Every row comes from one small tree of marks. The marks that hang from a mark follow it in brackets, in the order of their numbers. Every link used is in the known rows. Which tree was each row made from?
Known rows:
K_147{K_452{K_777}}: [ 2.32 -0.16  0.93 -0.13 -0.99  1.83 -2.38 -0.49 -0.04 -0.88  0.89 -1.05
  1.54  0.99  0.14  0.37  0.48  1.73  0.01  0.90  0.52  2.65  0.13 -1.63
  1.22 -0.99]
K_341{K_741}: [ 0.40  0.82  0.39  1.73 -0.32 -0.35  0.22  1.29  0.98 -1.09  0.46 -0.64
  1.50  0.26 -0.13  1.32 -0.44  2.53  0.47 -0.02 -0.06  0.70 -0.58  0.27
  0.92 -0.09]
K_147{K_452{K_341 K_763 K_777{K_741{K_182 K_787}}}}: [ 0.30 -2.34 -1.15  0.26 -0.93  1.89 -2.08 -2.15  0.46 -0.08  0.58  0.92
 -0.10  1.63 -0.54 -0.24 -2.16  0.01 -0.39 -0.68  1.28 -0.82 -0.50 -0.44
  0.99  1.28]
K_182{K_452{K_777{K_741}}}: [ 2.36 -0.54  2.74 -2.14 -1.73  0.16  0.76  0.22  1.48  0.96 -0.57 -0.60
 -0.49  1.51 -0.54 -0.22 -1.49  2.28  0.52 -1.10  2.81  1.35 -1.06 -1.03
 -0.57  0.03]
K_777{K_452{K_341} K_741{K_147 K_182}}: [ 0.09 -0.25 -2.23 -1.74  0.51 -0.82  1.86  1.20  2.13  0.33 -0.96  0.37
 -2.11 -0.52  0.74  0.65  0.26 -3.50  2.18 -0.12  0.21 -0.61  0.80 -0.76
 -0.03  1.38]
K_452{K_341{K_741{K_147 K_763 K_787}}}: [-4.41  0.06 -0.16  1.18  0.53  0.14  1.15  0.88  0.19  0.54 -0.69  0.93
 -1.43 -2.72 -0.67 -0.17  1.34 -1.03 -0.73  1.12 -0.96 -1.07  1.68 -0.25
 -0.26  0.68]
K_787{K_452 K_741{K_147}}: [ 0.06 -0.29 -0.75  0.59  1.30 -2.71  2.16  0.08 -2.02 -1.52  0.65 -0.66
 -0.06 -3.16  0.83  0.25  0.49  0.46  1.43  1.10 -0.34  2.87 -0.85  3.28
  1.28 -1.80]
K_182{K_452{K_777}}: [ 2.53  0.04  2.89 -2.05 -0.40  0.37 -1.07 -0.97  1.05  0.31 -1.40 -1.45
  1.15  0.39  0.15 -1.01  0.02  2.16 -0.18 -0.18  1.80  1.24 -0.93 -0.97
 -0.63 -1.63]
K_147{K_452{K_763}}: [ 1.72  1.27 -0.18  1.19 -1.37  0.00 -2.00 -1.65 -0.47 -0.29  1.27  0.04
  1.12  1.40  0.21  1.05  0.25  1.03  0.14 -0.16 -0.42  0.94  0.38 -0.99
  1.16 -1.62]
K_787{K_452{K_763{K_741{K_147 K_182}} K_777}}: [-0.58 -2.01 -0.38 -0.01  2.18  0.14  0.62  0.21 -2.53 -1.66  1.80 -2.14
  2.39  1.06  0.87 -1.63  1.00  1.05 -2.49  0.96 -0.98  0.43 -0.97  4.10
 -0.99 -0.13]
K_182{K_452}: [ 2.42  2.23  2.17 -1.22 -0.23 -1.06 -0.03 -0.25  0.69  1.08 -1.68 -0.75
  0.52 -1.20  0.42 -0.23  0.37  0.54  1.23 -0.22  0.74  0.26 -0.57 -2.16
  0.01 -1.55]
K_147{K_452{K_777{K_741{K_763}}}}: [ 0.63 -0.30  1.08 -0.28 -1.93  3.10  0.50  1.56 -0.29  0.37  1.95  0.72
 -1.03  1.84 -1.43  0.36 -0.07  0.46  0.21 -0.19  0.40  2.51  1.05 -1.89
 -0.21  1.48]
K_763{K_452{K_777}}: [ 3.04  0.43  2.55 -1.95  0.24  0.30 -2.04  1.38  0.34 -0.56 -1.50 -0.90
  0.75  3.11  0.46  0.30  0.32  2.23 -0.05 -0.57  1.11  2.11 -1.33 -0.15
 -0.17 -1.17]
K_147{K_452{K_341{K_741}}}: [ 0.11  0.33 -0.69  1.80 -1.12 -0.44 -1.69 -0.78  1.27 -0.77  1.20 -0.30
  1.50  0.39  0.41  1.83  0.20  0.79  0.06 -0.11  1.34  0.58  1.61 -0.26
  1.97 -1.97]
K_777{K_741{K_147 K_182{K_452} K_763 K_787}}: [-2.72  2.31  0.07 -1.90  1.24  2.39  2.87  1.92  0.06  2.49 -2.44  1.45
 -3.11 -5.09 -0.64 -1.40  1.16 -3.25  1.15  1.19 -2.16 -2.06 -0.15 -4.59
 -1.97  3.35]
K_741{K_182 K_763}: [ 0.92  2.33  0.03  0.56  1.46  2.13  0.87  2.31 -0.51 -0.77 -0.91  0.21
  0.43 -1.63 -0.51 -0.90  0.98 -1.96  1.09  0.08 -2.07  0.08 -0.44 -2.03
 -0.75  1.59]
K_452{K_763 K_777}: [ 1.97 -1.63  1.58  0.22 -0.93 -0.13 -1.47 -1.31  0.16 -1.50  0.70 -0.82
  1.54  3.70 -0.28 -0.23 -1.18  3.39 -1.05 -0.75  1.26  1.51 -1.03  2.13
  0.03 -0.88]
K_777{K_452 K_741}: [ 1.90  0.81  0.15 -0.96 -1.14 -0.88  1.08  1.96  1.86  1.14  0.17  0.15
 -1.70  1.54 -0.29  1.85 -1.02 -0.75  2.90 -0.80  0.21  1.14 -0.06 -1.70
  0.71  1.31]
K_777{K_452{K_341} K_741{K_147 K_763}}: [-1.30 -0.06 -0.39 -1.44 -0.93 -0.75  2.49  1.66  1.47  1.60 -0.28  1.38
 -3.95  0.57 -0.61  0.77  1.04 -3.49  1.56 -0.55  0.23  0.69  2.77 -0.76
 -0.84  1.09]
K_341{K_452{K_763 K_777} K_741{K_147}}: [-2.52 -2.04  0.27  1.00 -0.96  1.66 -2.47 -1.21 -0.10 -2.74  0.82 -0.23
  0.90  0.92 -0.15  1.20  0.21  3.29 -4.77  0.72  0.14 -0.22  1.26  3.32
 -1.21 -1.69]
K_763{K_741}: [ 1.32  0.89  1.43  0.30  0.50 -1.87  1.21  2.89 -0.76  0.72  1.01 -1.10
  2.01  1.59 -0.21 -0.18  0.54  1.32  0.89  0.13 -1.09  0.34 -0.94 -0.43
  0.42  0.13]
K_147{K_452{K_341 K_777}}: [ 2.28 -1.50  0.84 -0.38 -1.32  0.34 -2.61 -1.83  0.53 -0.68  0.66 -0.90
  1.28  1.81  0.31  0.10  0.08  0.90  0.00 -0.09  2.32  2.25  1.06 -0.19
  1.50 -2.20]
K_777{K_741{K_763 K_787}}: [-0.81  0.99  1.50  0.33 -0.80  1.34  2.53  3.02 -0.26  1.93 -0.47  1.68
 -2.41 -0.99 -1.93  0.21 -0.86 -0.75  1.84 -0.12 -1.58  0.27 -0.37 -2.82
 -0.13  3.19]

Which tree is each row?
[-1.43 -2.77  0.20  0.18 -1.25 -2.17  2.44 -1.62 -1.22  1.24  0.46  0.88
 -2.25 -0.52  0.46  0.73 -1.64 -0.40  0.62 -0.53  1.00  0.03  0.96  2.91
  0.65 -0.20] | K_777{K_741{K_147 K_787{K_452{K_341 K_763}}}}
[ 2.07 -2.81  1.40  0.10 -1.28 -1.49 -1.75 -2.57  0.72 -1.28  0.40 -0.54
  1.38  4.53 -0.07 -0.47 -1.44  2.74 -1.25 -1.56  2.97  1.10 -0.04  3.44
  0.27 -2.12] | K_452{K_341 K_763 K_777}
[-1.97  1.78 -1.50  0.50  1.41  0.29 -0.10 -1.22  1.13 -1.04 -0.78 -0.69
  0.89 -1.85  0.93 -0.40  0.97  0.76 -1.65  0.49 -0.37 -2.49 -0.36  0.42
 -1.63 -0.59] | K_341{K_741{K_147 K_182{K_452{K_763}}}}
[-1.69  1.59 -2.18  0.67  2.82  0.49  2.28  2.03 -1.25 -1.90 -0.39  0.79
 -0.69 -3.57 -0.59 -1.61  1.92 -2.06  0.92  1.23 -2.39  0.51 -1.09  0.10
 -0.51  1.22] | K_787{K_741{K_147 K_182 K_763}}
[-0.22 -1.51 -2.97  1.19  2.10 -2.87  0.98 -2.32 -1.68 -2.71  0.55 -0.22
  0.59 -1.61  1.10 -0.69 -0.53 -1.00  0.19 -0.36  0.95  0.51 -0.60  5.67
  0.77 -2.11] | K_787{K_452{K_341 K_763} K_741{K_147 K_182}}
[ 1.10  1.81  1.88 -0.21 -0.08 -2.56  0.12 -0.18 -0.42  1.76  0.54 -1.05
  1.80  2.02  0.08 -1.06  0.30  1.63 -0.93 -0.84  0.16 -1.43 -0.86  0.08
 -1.17 -1.67] | K_182{K_452{K_763{K_741}}}
[-0.21  1.77 -0.62 -1.20  1.24 -0.26 -0.09 -1.73  0.25 -0.13 -1.84 -0.44
  0.29 -2.08  1.13 -1.17  1.35 -0.58 -0.46  0.31 -0.63 -1.70 -0.64 -0.68
 -1.61 -0.94] | K_741{K_147 K_182{K_452{K_763}}}
[-1.07  1.25  1.14 -1.11  0.33 -2.71  1.11 -0.30 -1.02  1.78  0.42 -0.93
  0.55  0.65  0.48 -1.26  1.87  1.23 -1.33  0.34 -0.41 -1.51 -0.14  0.24
 -1.78 -1.49] | K_182{K_452{K_763{K_741{K_147}}}}
[ 1.27 -1.16 -0.27  0.18  0.52  0.07  1.94  0.43 -0.43  0.69 -0.78  0.30
 -0.71 -2.40  0.31  0.31 -2.35 -2.09  2.58 -0.70  0.67 -0.46 -0.74  0.27
  1.50  1.40] | K_777{K_741{K_182 K_787{K_452{K_341}}}}
[-0.77  0.07 -1.07  0.33 -2.00 -0.36  0.85 -0.57 -0.35  0.26  1.98  1.10
 -1.64  1.07  0.34  1.69 -0.04  0.66  0.53  0.04 -0.52  0.43  0.97 -0.64
  0.36  0.01] | K_777{K_741{K_147{K_452{K_763}}}}
[-2.20  0.76 -1.84  2.01 -0.70  0.11 -1.20 -1.27  0.11 -1.17  2.08  0.01
  0.58  0.01  0.62  1.66  1.32  1.93 -1.59  1.19 -1.09  0.10  1.52  0.52
  0.54 -1.18] | K_341{K_741{K_147{K_452{K_763}}}}
[-2.69 -1.44 -0.15 -0.31  1.52  2.17 -2.13  0.56 -2.46 -0.64 -0.31 -0.21
  1.36 -1.20 -0.09 -1.62  1.32  0.12 -4.06  1.88 -2.74 -2.41 -0.66  0.53
 -1.76  0.98] | K_341{K_452{K_763{K_741{K_147 K_182 K_787}} K_777}}
[-0.75  1.45 -0.21 -0.27  0.24 -0.70  0.46  1.83 -1.63  0.83  1.72 -0.81
  0.91 -0.69  0.85  0.29  2.96 -0.03  0.10  1.88 -2.34  0.58  1.01 -1.89
  0.43 -0.48] | K_763{K_741{K_147{K_452}}}
[ 0.61  1.42 -1.54 -0.96  0.92  1.24  0.47  2.14  1.45  1.44 -1.68  0.56
 -1.72 -1.77 -0.32  0.65 -1.03 -2.67  3.06  0.41 -1.83 -0.88 -1.45 -4.07
  0.80  3.75] | K_777{K_452 K_741{K_182 K_787}}
[ 2.04  0.48  1.69 -0.50 -1.22 -2.93 -1.02 -3.18  1.07  1.10 -1.21 -0.34
  0.59  1.54  0.35 -0.56 -0.75  0.70 -0.14 -1.98  2.71 -0.92  0.54  0.97
 -0.46 -3.21] | K_182{K_452{K_341 K_763}}
[-0.12 -0.28  0.05  0.68  0.71  1.68  2.66  1.36 -1.09  1.19 -0.75  1.23
 -1.59 -2.62 -0.66 -0.36 -1.36 -3.72  1.91 -0.74 -0.28 -0.25  0.29 -0.26
  0.20  2.28] | K_777{K_741{K_182 K_763 K_787{K_452{K_341}}}}
[ 1.78  0.16 -0.49 -0.11 -1.56 -1.34  0.36  0.18  1.65  0.82  0.79  0.58
 -1.43  3.60 -0.55  1.58 -1.75 -0.03  1.65 -1.61  0.24  0.33 -0.05  0.01
  0.24  0.91] | K_777{K_452{K_763} K_741}
[ 0.90 -1.81 -0.77  0.97  0.12 -0.72  1.13 -1.18 -0.73  0.42 -0.07  0.64
 -0.53 -0.62  0.02  0.21 -2.97 -1.26  1.25 -1.30  0.91 -1.09 -0.66  2.17
  1.11  1.08] | K_777{K_741{K_182 K_787{K_452{K_341 K_763}}}}
[-3.50  0.00 -3.42  0.94  1.81 -0.42 -1.52 -1.52  1.93 -0.42 -1.23  0.01
 -0.49 -1.47  0.67  0.17  0.64 -2.01 -0.88  0.96 -1.20 -2.57  0.69  0.33
  0.03  0.88] | K_777{K_452{K_341{K_741{K_147 K_182 K_787}} K_763}}
[-2.03  1.28 -0.25 -1.93  1.42  1.33  1.98  3.18 -0.04  1.77 -2.71  2.28
 -3.60 -1.50 -0.29 -0.08  1.18 -3.82  1.33 -0.15 -1.02 -1.78  0.28 -2.51
 -1.29  2.46] | K_777{K_741{K_147 K_182 K_763{K_452{K_341}} K_787}}
[ 0.77 -2.30  0.88  0.97 -1.59 -2.06  1.44 -1.67 -0.65  1.38  0.62  0.88
 -1.01  0.93 -0.09  0.90 -3.21  0.29  1.21 -1.57  1.61  0.26  0.06  2.63
  1.20 -0.19] | K_777{K_741{K_787{K_452{K_341 K_763}}}}
[-1.73 -1.30 -1.07 -0.10 -0.03  0.33 -0.53 -1.20 -1.01 -1.32  1.28  0.51
 -0.77 -0.67 -0.65 -1.22  1.71 -0.47 -0.98  1.12  1.19  2.68  1.49  1.48
  0.34 -1.79] | K_787{K_741{K_147{K_452{K_341 K_777}} K_763}}
[-4.67 -0.08 -0.51  0.51  1.72  5.82 -1.62  1.53 -0.90 -1.74 -1.46  0.86
 -0.22 -4.75 -0.89 -0.35  1.74 -1.17 -3.81  2.51 -2.89 -1.52  0.90 -1.12
 -1.81  2.25] | K_341{K_452{K_777} K_741{K_147 K_182 K_763 K_787}}
[ 1.01  1.87 -1.66  0.31  1.81 -0.97 -0.92  1.39  0.27  0.25  0.51 -1.07
  2.00  2.53  0.11 -0.53  0.71 -1.36 -0.16 -0.25 -2.05 -1.49 -1.11 -0.19
 -0.61  1.00] | K_777{K_452{K_763{K_741{K_182}}}}
[ 1.01 -0.83  0.63  0.62 -0.72  0.09 -2.31 -0.51 -1.35 -0.06  3.05 -1.30
  2.69  4.31 -0.42 -0.46  0.44  2.68 -2.21  0.00  0.14  1.03 -0.22  0.89
  0.22 -0.98] | K_147{K_452{K_763{K_741} K_777}}
[ 0.76  0.57  0.45 -1.60  0.24 -0.22  1.04 -0.06  1.53  2.32 -2.68  0.54
 -1.23 -2.55  0.00 -0.80 -1.70 -2.00  2.26 -0.77  1.29 -2.40 -1.19 -3.11
  0.07  1.13] | K_777{K_741{K_182{K_452{K_341}} K_787}}
[ 1.96 -1.97  0.40  0.51 -1.81 -0.05 -3.40 -3.60  0.39 -1.09  1.44 -0.56
  1.56  3.75  0.16  0.05 -0.56  1.84 -1.43 -0.79  2.53  1.50  1.03  1.67
  0.85 -2.62] | K_147{K_452{K_341 K_763 K_777}}
[-1.80  0.90 -1.16  2.51  0.86  2.72 -2.93 -0.35 -0.18 -1.48 -1.03  0.76
  1.63 -2.67 -0.42  1.06 -0.85  0.19 -2.38  0.65 -2.17 -2.98 -0.62 -0.05
 -0.07  0.81] | K_341{K_452{K_763} K_741{K_182 K_787}}
